Each row was made from one small tree. The marks that hang from a mark follow it in brackets, in alphabetical order. Every link used is in the known rows. Write each row's tree.
Known rows:
ganod[fera[zafum[difer]]]: [ 0.18 -0.19 -0.22  0.06  0.00 -0.06 -0.21 -0.03  0.01  0.11  0.08 -0.18
 -0.07  0.22  0.05 -0.05  0.01  0.08 -0.09  0.04  0.06  0.07  0.13]
kodod[votog[venur[difer[zafum[fera]]]]]: [-0.15  0.01  0.00  0.30  0.04  0.07 -0.06 -0.18  0.25  0.09 -0.06 -0.04
  0.25  0.02 -0.06  0.01  0.07 -0.09  0.22 -0.07  0.01 -0.13  0.03]
fera[zafum[difer[kodod]]]: [-0.08 -0.19 -0.19  0.17 -0.07 -0.09 -0.39 -0.30 -0.03  0.06 -0.02 -0.02
 -0.01  0.13  0.10  0.02  0.09 -0.07  0.09  0.12 -0.03  0.31  0.31]
kodod[votog[venur]]: [-0.12  0.14  0.02  0.20  0.12  0.07 -0.06 -0.19  0.20  0.07 -0.05  0.02
  0.17  0.01  0.04  0.02  0.12 -0.16  0.07  0.02  0.08 -0.22 -0.13]
kodod[votog]: [-0.11 -0.02  0.04  0.15  0.03 -0.01 -0.09 -0.19  0.14 -0.02 -0.09  0.04
  0.04 -0.08  0.07  0.02  0.11 -0.04  0.16 -0.06 -0.03 -0.11 -0.05]
venur[difer[zafum] votog[kodod]]: [-0.32 -0.39  0.12  0.01  0.06 -0.06  0.21 -0.22  0.00  0.04 -0.01 -0.34
  0.09 -0.02 -0.06  0.00  0.00  0.13  0.08  0.05  0.01  0.10 -0.07]
venur[difer[zafum] votog]: [-0.34 -0.29  0.15  0.08  0.12 -0.02  0.27 -0.07 -0.01 -0.06  0.07 -0.31
  0.05 -0.01 -0.03  0.04 -0.02  0.30  0.16  0.07 -0.08  0.05  0.02]
votog[kodod]: [ 0.03 -0.12 -0.04 -0.07 -0.06 -0.04 -0.07 -0.17  0.01  0.12 -0.08 -0.02
  0.04 -0.01 -0.03 -0.05  0.01 -0.21 -0.11 -0.05  0.11  0.07 -0.13]
fera[ganod zafum[difer[kodod venur]]]: [-0.07 -0.10 -0.18  0.41 -0.11 -0.20 -0.36 -0.50  0.00  0.14  0.14  0.04
 -0.01  0.04  0.16  0.05  0.17 -0.02  0.14  0.22 -0.01  0.26  0.49]
votog[venur]: [-0.01  0.20 -0.02  0.05  0.12  0.09  0.06 -0.01  0.07  0.10  0.03 -0.03
  0.17  0.11 -0.02  0.00  0.02 -0.15 -0.09  0.10  0.12 -0.12 -0.11]
kodod[votog[venur[difer[zafum]]]]: [-0.22  0.03  0.06  0.24  0.10  0.07  0.02 -0.22  0.22 -0.03 -0.08 -0.11
  0.29  0.04 -0.01 -0.04  0.07 -0.08  0.13  0.00  0.06 -0.18 -0.04]
venur[difer votog]: [-0.30 -0.22  0.12  0.04  0.11 -0.03  0.17 -0.13  0.03  0.01  0.15 -0.33
 -0.08  0.09  0.11  0.15  0.00  0.26  0.06  0.07 -0.04 -0.06 -0.12]
venur[difer]: [-0.12 -0.07  0.03  0.03 -0.03 -0.01  0.02 -0.09  0.07 -0.05  0.05 -0.21
  0.04  0.17  0.03  0.04 -0.09  0.08 -0.03 -0.04  0.03 -0.03  0.03]
difer[kodod venur zafum]: [-0.03 -0.09  0.10  0.03  0.00 -0.03  0.06 -0.09 -0.08 -0.10 -0.07  0.16
  0.41 -0.21 -0.48 -0.19  0.24  0.08  0.23 -0.14  0.13  0.18  0.53]
bamok[zafum[difer fera]]: [ 0.14 -0.18 -0.20  0.01 -0.13  0.22 -0.22 -0.05  0.12  0.13 -0.01  0.08
  0.03  0.07 -0.03  0.02 -0.04 -0.08  0.15 -0.02 -0.05  0.31  0.11]
bamok[zafum[difer[kodod[votog] venur]]]: [-0.01 -0.16 -0.03  0.00 -0.01  0.18 -0.21 -0.32  0.14 -0.08 -0.05  0.11
  0.27  0.02 -0.14 -0.07  0.18 -0.06  0.18 -0.04  0.13  0.22  0.21]
bamok[zafum]: [ 0.03 -0.02  0.05 -0.16 -0.01  0.14  0.05 -0.10  0.01 -0.13 -0.08  0.07
  0.04  0.11 -0.03  0.01 -0.14 -0.02 -0.13 -0.03  0.09  0.11 -0.13]
votog[venur[difer[kodod]]]: [-0.12  0.04  0.01  0.03  0.04  0.03  0.04 -0.16  0.11  0.03  0.04 -0.08
  0.24  0.28 -0.11  0.01  0.06 -0.06 -0.05  0.01  0.20 -0.09  0.04]
difer[venur]: [ 0.04  0.13  0.06  0.07  0.08  0.06 -0.02 -0.04  0.00  0.04  0.09 -0.01
  0.21 -0.15 -0.14 -0.01  0.12 -0.01  0.03 -0.05  0.10 -0.06  0.18]
votog[venur[difer[zafum]]]: [-0.13  0.07  0.03  0.12  0.09  0.10  0.15 -0.04  0.10  0.00  0.01 -0.19
  0.31  0.17 -0.10 -0.06 -0.05 -0.05 -0.04  0.07  0.13 -0.06  0.02]
votog[kodod venur]: [ 0.03  0.07 -0.05 -0.03  0.06  0.04 -0.02 -0.19  0.09  0.23 -0.05 -0.06
  0.21  0.10 -0.06 -0.04  0.03 -0.36 -0.20  0.07  0.24 -0.06 -0.22]
ganod[fera]: [ 0.22 -0.11 -0.08 -0.12  0.01 -0.04  0.08  0.13  0.01  0.03  0.08 -0.08
 -0.02  0.15 -0.10 -0.06  0.02  0.16 -0.11 -0.11  0.12 -0.13 -0.03]

Write each row's tree:
[-0.19 -0.13  0.07  0.10  0.01 -0.03  0.04 -0.22  0.08 -0.08 -0.21  0.19
  0.36 -0.04 -0.29 -0.15  0.23 -0.05  0.28 -0.07  0.08  0.06  0.24]
difer[kodod[votog[venur]] zafum]
[ 0.11 -0.06 -0.09  0.05 -0.17  0.04 -0.05 -0.14  0.09  0.10  0.03  0.22
 -0.10  0.07 -0.01  0.11 -0.13  0.01  0.03 -0.05 -0.03  0.19  0.03]
bamok[zafum[fera[ganod]]]
[-0.04 -0.19 -0.07  0.13  0.10  0.11 -0.14 -0.17  0.05  0.21  0.15 -0.22
  0.19 -0.17 -0.01 -0.05  0.26 -0.06  0.20  0.17  0.03  0.14  0.15]
zafum[difer[venur[votog[kodod]]]]
[ 0.05 -0.12 -0.02  0.24 -0.15 -0.13 -0.03 -0.14  0.00  0.13  0.03  0.31
  0.29 -0.25 -0.45 -0.10  0.26  0.12  0.39 -0.16  0.00  0.25  0.69]
difer[kodod venur zafum[fera[ganod]]]
[ 0.17 -0.09 -0.17  0.06 -0.07  0.24 -0.24 -0.08  0.12  0.15  0.06  0.08
  0.15 -0.02 -0.12  0.00  0.03 -0.08  0.16 -0.06  0.01  0.28  0.23]
bamok[zafum[difer[venur] fera]]
[ 0.05 -0.23 -0.27  0.25 -0.14  0.05 -0.40 -0.15  0.23  0.31  0.02  0.17
  0.15  0.01 -0.12 -0.02  0.31 -0.15  0.46 -0.04 -0.06  0.20  0.36]
zafum[difer[kodod[votog[venur]]] fera]
[ 0.13 -0.18 -0.22  0.14 -0.19  0.11 -0.19 -0.16  0.14  0.16  0.06  0.13
 -0.04  0.07  0.07  0.05 -0.03 -0.04  0.18  0.09 -0.10  0.31  0.15]
bamok[zafum[difer fera[ganod]]]
[-0.08 -0.11 -0.23  0.43 -0.12 -0.16 -0.31 -0.40  0.01  0.14  0.12 -0.07
 -0.17  0.10  0.37  0.08  0.00 -0.04  0.04  0.31 -0.12  0.24  0.26]
fera[ganod zafum[difer]]
[-0.15 -0.07  0.17  0.12  0.20  0.05  0.23  0.00 -0.08  0.01  0.06 -0.10
  0.27 -0.33 -0.24 -0.07  0.16  0.17  0.21  0.04 -0.02  0.05  0.23]
difer[venur[votog] zafum]
[-0.07 -0.06  0.11  0.02  0.16  0.01  0.05 -0.18 -0.02  0.19  0.13 -0.12
  0.13 -0.22 -0.12  0.05  0.19 -0.02  0.03  0.01  0.12 -0.02  0.00]
difer[venur[votog[kodod]]]
[ 0.02 -0.15 -0.10  0.09 -0.02  0.06 -0.24 -0.16  0.05  0.06  0.08  0.02
  0.26 -0.06 -0.17 -0.13  0.32 -0.02  0.26  0.03  0.08  0.21  0.45]
zafum[difer[kodod venur]]
[-0.13 -0.14  0.14  0.07  0.17  0.03  0.18 -0.11 -0.08  0.09  0.02 -0.12
  0.29 -0.33 -0.27 -0.09  0.17  0.05  0.13  0.01  0.07  0.10  0.15]
difer[venur[votog[kodod]] zafum]
[ 0.16 -0.20 -0.23  0.20 -0.16  0.05 -0.38 -0.06  0.11  0.31  0.12  0.14
  0.21 -0.12 -0.26 -0.05  0.33 -0.05  0.44 -0.09 -0.04  0.29  0.60]
zafum[difer[kodod venur] fera]
[-0.06 -0.13 -0.05  0.18  0.12  0.13 -0.10 -0.08  0.03  0.15  0.19 -0.20
  0.15 -0.17  0.02 -0.02  0.26  0.05  0.26  0.18 -0.03  0.10  0.21]
zafum[difer[venur[votog]]]
[-0.18 -0.31  0.00  0.16 -0.16 -0.10 -0.08 -0.19  0.13 -0.03 -0.10  0.05
  0.20  0.03 -0.24 -0.05  0.11  0.13  0.35 -0.24 -0.05  0.13  0.37]
venur[difer[kodod[votog] zafum[fera]]]
[ 0.06 -0.15 -0.06 -0.08 -0.02  0.18 -0.15 -0.22  0.06 -0.07 -0.01  0.09
  0.25  0.05 -0.16 -0.08  0.13 -0.04  0.10 -0.01  0.15  0.28  0.24]
bamok[zafum[difer[kodod venur]]]
[-0.06 -0.28 -0.04  0.14 -0.16 -0.10 -0.12 -0.13  0.08  0.04 -0.20  0.31
  0.18 -0.16 -0.35 -0.11  0.22  0.05  0.47 -0.24 -0.09  0.21  0.43]
difer[kodod[votog] zafum[fera]]
[-0.06 -0.01 -0.03  0.00  0.04  0.04  0.00 -0.26  0.14  0.18 -0.01 -0.22
  0.23  0.23 -0.04 -0.01 -0.04 -0.29 -0.23  0.02  0.26 -0.08 -0.20]
votog[kodod venur[difer]]
[-0.10 -0.18 -0.05  0.25 -0.16 -0.08  0.05 -0.07  0.08  0.05  0.04 -0.10
  0.06  0.03 -0.06 -0.01 -0.08  0.16  0.19 -0.05 -0.12  0.12  0.28]
venur[difer[zafum[fera[ganod]]]]
[ 0.02 -0.32 -0.29  0.38 -0.29 -0.11 -0.39 -0.29  0.21  0.29  0.08  0.23
 -0.03 -0.05  0.03  0.01  0.32 -0.02  0.54  0.03 -0.18  0.26  0.47]
zafum[difer[kodod[votog]] fera[ganod]]
[-0.03 -0.15  0.03  0.21 -0.08 -0.05 -0.13 -0.19  0.09  0.08 -0.10  0.30
  0.39 -0.32 -0.48 -0.12  0.34  0.04  0.50 -0.30  0.00  0.14  0.61]
difer[kodod[votog] venur zafum[fera]]
[ 0.05 -0.17 -0.21  0.43 -0.07  0.02 -0.21 -0.12  0.12  0.43  0.32 -0.02
 -0.01 -0.21  0.05  0.09  0.27  0.07  0.43  0.17 -0.18  0.19  0.41]
zafum[difer[venur[votog]] fera[ganod]]
[-0.07 -0.16 -0.04  0.17 -0.10 -0.03 -0.08 -0.14  0.13  0.11 -0.16  0.29
  0.31 -0.08 -0.37 -0.10  0.23 -0.06  0.42 -0.17  0.01  0.13  0.37]
difer[kodod[votog[venur]] zafum[fera]]
[ 0.12 -0.19 -0.31  0.37 -0.23 -0.03 -0.29 -0.07  0.14  0.33  0.18  0.06
 -0.10 -0.05  0.12  0.03  0.12 -0.02  0.35  0.13 -0.23  0.25  0.35]
zafum[difer fera[ganod]]
[-0.26 -0.27  0.08  0.09 -0.09 -0.09  0.02 -0.26  0.10 -0.18 -0.14 -0.04
  0.24  0.07 -0.18 -0.09  0.09  0.14  0.24 -0.15  0.03  0.09  0.28]
venur[difer[kodod[votog] zafum]]
[ 0.19 -0.20 -0.20  0.05  0.01 -0.09 -0.24 -0.12 -0.02  0.12  0.11 -0.10
  0.06  0.18 -0.10 -0.05  0.14  0.11 -0.02 -0.04  0.15  0.08  0.32]
ganod[fera[zafum[difer[kodod venur]]]]
[-0.10 -0.29 -0.03  0.05 -0.18 -0.08 -0.02 -0.07  0.05 -0.01 -0.06  0.01
  0.15  0.08 -0.29 -0.05  0.02  0.14  0.24 -0.19 -0.02  0.21  0.40]
venur[difer[kodod zafum[fera]]]
[-0.01 -0.27 -0.08  0.16 -0.24 -0.19 -0.01 -0.09 -0.02  0.08 -0.06  0.32
  0.09 -0.10 -0.31 -0.09  0.14  0.11  0.35 -0.10 -0.09  0.29  0.50]
difer[kodod zafum[fera[ganod]]]
